Each row comes from the steps of one path. Every step used is in the known rows, and no mark comes twice. Write the path behind each row, first mark first.
In the rows, zero is written as 128.
Known rows:
W N: [141  99 113 116 131 138 128 125  98 119 113 119 116 126 147 157 146 132
 123 152 147  89 120 136 121 157 140 128 108 103 116 124 155 125 176 120
 126  78 136 114 103]
Y Z D W N: [156 115 124 168 146 101  65  70  92 125 133  87 114 145 162 141 132 155
 121 118 122 134  69 118 142 136 158 164  81  82 108  98 134 165 118 125
 134 123 176 116  78]
D N P: [131 144 118 162 153 114  68 172  99 158 134  89 126 181 162 148 159 110
 197 122 100 149 118 174  86 133 111 146 151 105 133 146 146 131 155 100
 101 152 138 183 154]
P N D Z W: [153 155 114 170 161  58  77 165 113 179 189 140 102 127 153 146 164 116
 121 179  99 138 170  90  85 146 154  96 126  68 104 181 201 154 163 116
 162 108 101 144 151]
P Z W N: [113 114 144 125 161  90  91 125  91 160 180 113  90 156 154 173 136 119
 122 172 140  90 111 129  70 169 127 109 136  84 104 182 148 179 171 137
 125  99 136  93  91]
P W Z D N: [151  77 135 174 168  91  98 149  99 144 147  93  86 124 149 137 168  92
 162 135  96 141 118 148 105 141 118 192 162  55  81 116 138 158 176 140
 147 162 123 158  55]
N D W: [174 158  68 148 132 115  82  87 148 163 133 125 105 143 141 164 132 106
 118 106 133 114 135 130 101 134 167 137 114  86 138 112 153 148 173  86
 146 124 156 164 173]
Z P: [116 114 103 132 141 111 113 135 109 122 115 120 106 112 145 141 127 158
 135 136  77 168 160 112 117 101 113 153 135 114 142 151 139 160 118 136
 124 162 122 133 118]
D Z N: [126 152 151 180 140  82 128 160  79 138 135 153 159 146 150 131 160 135
 115 130 103 159 169  59 121 101 134 157 152  91 106 146 143 164 135 111
 119 144 109  93 143]
D W Z P: [138  93 106 141 152 161 121 109 113 160 109 102 102 151 171 151 149  96
 139 120 100 124 144 138 107 110 135 175 159  59 143 149 112 176 162  86
 152 127 115 174 134]
Y Z N P: [141 132 120 171 152  75  68 135  79 123 130 118 133 167 109 177 104 156
 152 118 108 163 127 118 130 133 135 174  98 106 132 117 145 198  82 109
  91 176 147  85 106]
W N Y Z P: [152 129  90 160 145 130 109 116  81 111 109  96 112 127 127 175 122 164
 128 143 109 147 115 137 125 136 155 163  92 122 115 133 162 175 158 147
  91 118 151 110 105]
Y N: [117 126 160 149 158 151 124 129 107 105 107 141 132  99 131 135 145 140
  90 117 118 115 134 127 120  85 129 116 118 135 113 123 131 129 103 146
 106 163 124 151 137]
Y W N: [127 142 109 107 151 139 132 107  93 138  94 111  97 140 136 159 128 167
 121 171 169  90 139 116 121 112 124  94  81  65 113 152 139 126 187 152
 117  71 161  89  94]
W N D Z: [178 138  74 153 140  96 110 133  92 137 147 147 105 141 157 175 156 150
  96 154 132 107 128 106 101 161 167 135 115  80  93 132 197 127 216 108
 131  91 153 132 140]
W Z Y: [136  54 114 148 138 135 139 179  75 148 130 136 122 105 138 171 128 121
 133 151 128 123 132 167 132 128 160 170 175  89  98 123 138 143 168 121
 102 152 123 160 115]
Z N P: [122 105 123 151 148  85  87 156  81 138 101 140 128 138 109 186 137 108
 191 108 106 126 182 116 101 139 114 176 140 105 153 113 151 199 111  99
  95 160 106  99 125]
N P: [131 123  83 158 146 123  86 142 116 138 146 114 109 172 128 171 136 113
 175  98 105 131 143 151 122 149 110 163 134 126 159 130 165 154 119  96
 118 134 123 140 136]
N D Z: [178 170  77 172 140  77  99 136 119 152 171 164 121 141 140 149 145 145
  89 125 112 153 141  87 109 130 159 139 129  98 104 144 186 132 174 114
 135 139 152 148 175]
W Z: [146  72 141 118 152 140 150 148 100 141 134 141 112 120 135 143 129 111
 131 143 130 106 122 144 118 142 138 150 166  97 103 137 125 138 167 126
 134 131 110 152 121]
N D W Z P: [178 116  59 143 156 117  92 106 124 169 129 135  84 126 154 175 136 111
 123 118 105 120 148 131  89 130 162 164 142  60 134 134 156 170 193  87
 149 139 145 183 164]
P Y: [122 142 116 125 124 104 108 157 125 172 133  96 116 101 177 105 140 130
 150 131 131 131 134 139 116 125 110 125 157 118 114 126  97 170 165 128
 113 137 142  93 124]
Y Z D N: [147 133 156 172 151  71  59 120  86 126 140  92 132 135 161 114 126 170
 140 133 109 171  61 126 129 120 142 154 106 103  89 114 126 138 107 153
 107 175 183 134  84]
P Z Y W: [121 147 101 174 161 112  69 149  72 173 156 119  99 146 146 166 121 171
 104 185 157 124 131 162 116 110 129 127 136  75  90 165 148 171 161 171
  83 145 170 115 108]
N P Z: [138 130  87 178 178 116  48 141  96 165 186 116  85 190 138 180 144 115
 158 125 112 115 124 175 104 161  99 163 147 115 138 163 175 189 134 120
 115 139 130 139 138]
P Z W N Y: [120 129 137 142 163  98  90 125  90 166 174 107  99 148 141 177 134 103
 129 160 130  95 122 139  67 158 133 117 141 102 107 178 152 194 177 147
 106 104 133  94 106]
Z W N P Y: [ 98  99 109 110 135  80 108 148 104 164 147  83  93 147 166 197 142  91
 181 120 112 105 151 119  73 164 123 122 123  89 150 153 137 187 179  79
 113  97 123  80  86]
P Y N D Z W: [127 164 124 150 155  70  93 166 108 176 153 128 112  93 191 136 157 136
 106 115 100 135 155  90  75  94 135 106 146  96  93 147 129 184 177 119
 104 171 150 110 146]
W N P Y Z: [148 113  64 157 146 109  72 145  79 149 142  77  89 164 170 183 143 145
 168 135 126 115 109 166 117 170 121 154 111  90 125 127 164 185 178  97
 104 103 154  91  97]

Which path is each row?
[151 130 131 173 143  95  65  71 111 131 141  87 121 145 154 128 127 149
 121 105 116 152  77 118 150 120 149 169  91  98 118 101 119 165  95 124
 133 145 174 124  84] | Y Z D W
[131 169 134 155 138  97 120 112 120 132 150  99 140 139  96 158  94 127
 135 109 101 172 117 112 119 117 156 137  97 159 130 141 127 183 109 142
  84 149 142  95 126] | N Y Z W
[152 181  74 136 148  85  96 148  92 191 131 103  88 122 193 139 146 174
 123 162 149 115 149 106  99 113 122 104 121  49  85 160 137 163 242 137
 106 100 183  72 121] | P Y W N D Z
[139 102  69 140 138 121  78 154  86 160 132  88  86 147 171 180 156 125
 177 131 128  95 132 164 110 171 112 155 131  94 132 125 162 173 196  99
 107  94 140 104 109] | W N P Y
[106 132 157 131 159  86  91 128 112 167 189 119 102 155 145 155 123 109
 119 153 127 111 118 121  74 148 120 108 146 102 114 185 131 178 138 140
 123 128 133  99 106] | P Z W
[155 144 119 171 172  78  47 118  92 184 142 146 104 141 136 173 143 120
 124 149 141  96 142 127  71 145 142 149 151  67 105 138 154 210 163 128
 116 150 150 114 147] | P Z N D W
[123 121 124 167 173 145  91 140 100 115 121 134 115 137 131 169 152 130
 125  93 100 118 148 148 113  98 114 139 118 137 141 125 159 151  97 115
 100 172 117 162 143] | Y N P
[118 123 105 164 172  89  56 138 103 170 196 110  84 192 137 196 136  96
 170 120 102 117 138 151  83 163 106 147 147 107 146 174 167 202 125 109
 114 135 129 118 121] | N P Z W
[174 110  73 123 135 109 104 122 104 128 123 139  97 118 134 185 134 141
 117 151 148  87 121 130  99 171 166 127 105  91 105 107 185 124 207 119
 126  95 156 132 129] | W N D
[137  83 119 169 149 180 121 132  94 158 113 111 124 133 168 165 158  97
 111 116 126 107 134 166 118  93 162 169 151  66 126 119 115 157 158  84
 118 142 123 188 136] | D W Z Y N
[113 173 110 116 142 107 106 141 116 182 114  91 101 110 177 107 123 159
 148 146 150 125 147 124 118  94  99  96 129  85 110 153  92 167 183 155
 103 123 168  71 111] | P Y W
[159 160  90 201 177  96  86 141 109 121 142 155  99 112 148 165 165 165
  66 118  66 169 171  85  93  74 136 146 117  83  96 138 186 160 144 135
 125 198 136 167 140] | Y N D Z P W
[154  68 168 151 169 106 115 147  66 161 121 117 117  94 154 124 156 100
 177 132 106 116 101 151  92 132 143 180 181 102  83 122 128 146 181 156
 111 158 132 179 120] | W Z D N Y
[131 144  53 117 152  79  84 143  91 165 102  99  68  92 184 162 128 188
 143 159 103 144 177 111  89 101 111 126 124  57 114 157 139 188 210 150
 104 138 177  92 104] | Z P Y W N D
[133  53 136 158 156 151 137 182  63 134 114 146 128  90 142 173 139 131
 107 147 126 117 138 163 124 100 162 163 166  91  91 119 134 145 155 133
  90 177 120 178 119] | W Z Y N
[134 110  85 147 176  92  68 150  80 190 138  91  71 133 172 160 142 129
 201 116 112 113 149 146 107 129  90 166 151  75 127 141 136 198 177 129
 103 143 151 106 102] | N P Y W Z D
[143 115  93 199 184 100  21 104  93 175 175 101  80 180 160 170 161 104
 172 106 104 104 117 168 104 157 105 186 152  96 140 141 168 201 129 115
 127 136 142 147 120] | N P Z D W
[138 100 104 140 149 150 112 123 112 186 112  85  92 137 197 137 154  96
 148 119  99 125 148 148 101 111 128 173 174  51 133 150  99 193 182  85
 143 129 122 153 129] | D W Z P Y
[147 105 133 174 174 109  46  87  83 172 157  99  85 135 181 143 165 122
 124 146 143  77  94 150  99 156 124 157 140  72  96 140 149 181 164 146
 139 106 155 128  94] | P Z D W N
[116 141 138 149 131  85 146 143  94 140 173 124 129 172 176 156 161 122
 103 138 100 141 143  64  97 129 142 120 125  79 111 178 155 140 171  95
 138  91 118  94 115] | D Z W N
[144 153 124 140 165 149 151 120 100 156 103 121 113 114  96 151 110 126
 146 136 137 115 149 135 118  95 135 135 128 112 112 155 126 163 178 169
  91 123 138 124 142] | N Y W Z
[125 121 108 186 149 112  70 163  82 164 170 125 114 136 148 165 133 150
 106 172 141 129 118 172 121 133 134 148 157  99  90 148 154 167 147 152
  85 157 153 131 114] | P Z Y
[155 123 127 189 174 112  51  85  81 175 148  98  87 131 170 149 168 114
 134 138 132  81  95 152  93 151 133 170 142  95  95 134 154 196 170 155
 120 110 153 129 107] | P Z D W N Y
[133 124 115 132 167  71  80 123  97 172 186 126  82 150 150 189 133 116
 113 166 140  83 116 126  57 177 150 105 133  76  98 172 169 180 189 133
 121 109 152 101 106] | P Z W N D
[152 151 113 156 166 141  88 103 128 130 108 144 113 115 142 161 151 126
  84  98 120 107 140 127  94  89 158 115 105 105 125 110 152 142 138 108
 125 164 144 181 172] | Y N D W
[108 100  93 195 145 133  90 183  73 127 120 128 128 118 137 200 145 145
 124 113 106 147 159 162 134  85 142 159 129 123 129 107 163 154 109 116
  62 192 127 168 125] | Z Y N P
[168  72 133 123 164  87 125 156  76 152 110 177 114  90 112 176 127 106
 145 144 128  93 155 118  82 149 158 166 169  72 100 115 145 174 186 121
 118 162 121 134 132] | W Z N D
[126 153 114 160 149 105  51 189 100 187 136  72 123 169 195 131 162 112
 215 120 101 151 119 182  79 129  96 142 165  94 128 149 125 157 177 101
  94 160 146 159 149] | D N P Y
[142 136  97 207 171 122  45 146  79 171 158 131 104 127 164 189 152 143
  74 149 136 116 128 173 100 105 157 140 143  86  94 138 169 182 152 136
  93 176 161 169 148] | P Z Y N D W
[135 169 135 166 173 125 100 143 108 164 121 105 103 111 109 127 140 128
 156 184 125 125 175 141 117 118 123  93 108 102 113 173 162 163 149 176
 121  99 107 125 138] | P N Y W
[109 117 134 114 129 100 148 122 112 140 131 104 117 124 128 182 123  93
 150 128 117 112 144 107  83 145 149 116 112 121 137 146 138 162 170 113
 108  90 116  94 102] | Z W N Y
[139  76 106 192 161 131 120 172  94 129 139 115  92 114 124 179 156 110
 115 136 108 144 153 161 131 112 133 184 150  62  89 112 151 170 157 125
 116 180 113 161  67] | P W Z Y N
[138 135 149 150 140  79  91 131  88 115 121 128 146 139 109 152 103 164
 124 137 122 157 114  99 134 121 147 152  98 107 112 112 126 181  90 132
  97 170 151  78  99] | Y Z N
[159 142  88 174 166  70  48 136 101 133 154 118  92 125 133 152 112 188
 113 175  77 190 130 119 121 127 148 138  90  82 110 158 180 180 108 145
 128 164 154 132 113] | Y Z P N D
[136 148 124 181 174 111  33 173  87 175 163  93 114 201 174 152 161 116
 184 143 112 137 102 192  71 140 102 147 162  93 115 167 157 154 166 122
 101 154 150 176 150] | D N P Z
[121 171 110 155 162 106  55 180  90 194 126  64 110 177 194 134 154 128
 210 134 113 152 129 171  78 109  96 127 149  76 125 162 122 157 186 118
  90 152 165 144 140] | D N P Y W
[144 108 100 183 186  88  25 126  80 162 183 116  83 162 149 170 151 119
 171 116 109 110 120 158 103 161 102 178 152 111 128 143 181 189 122 139
 116 149 141 137 109] | N P Z D
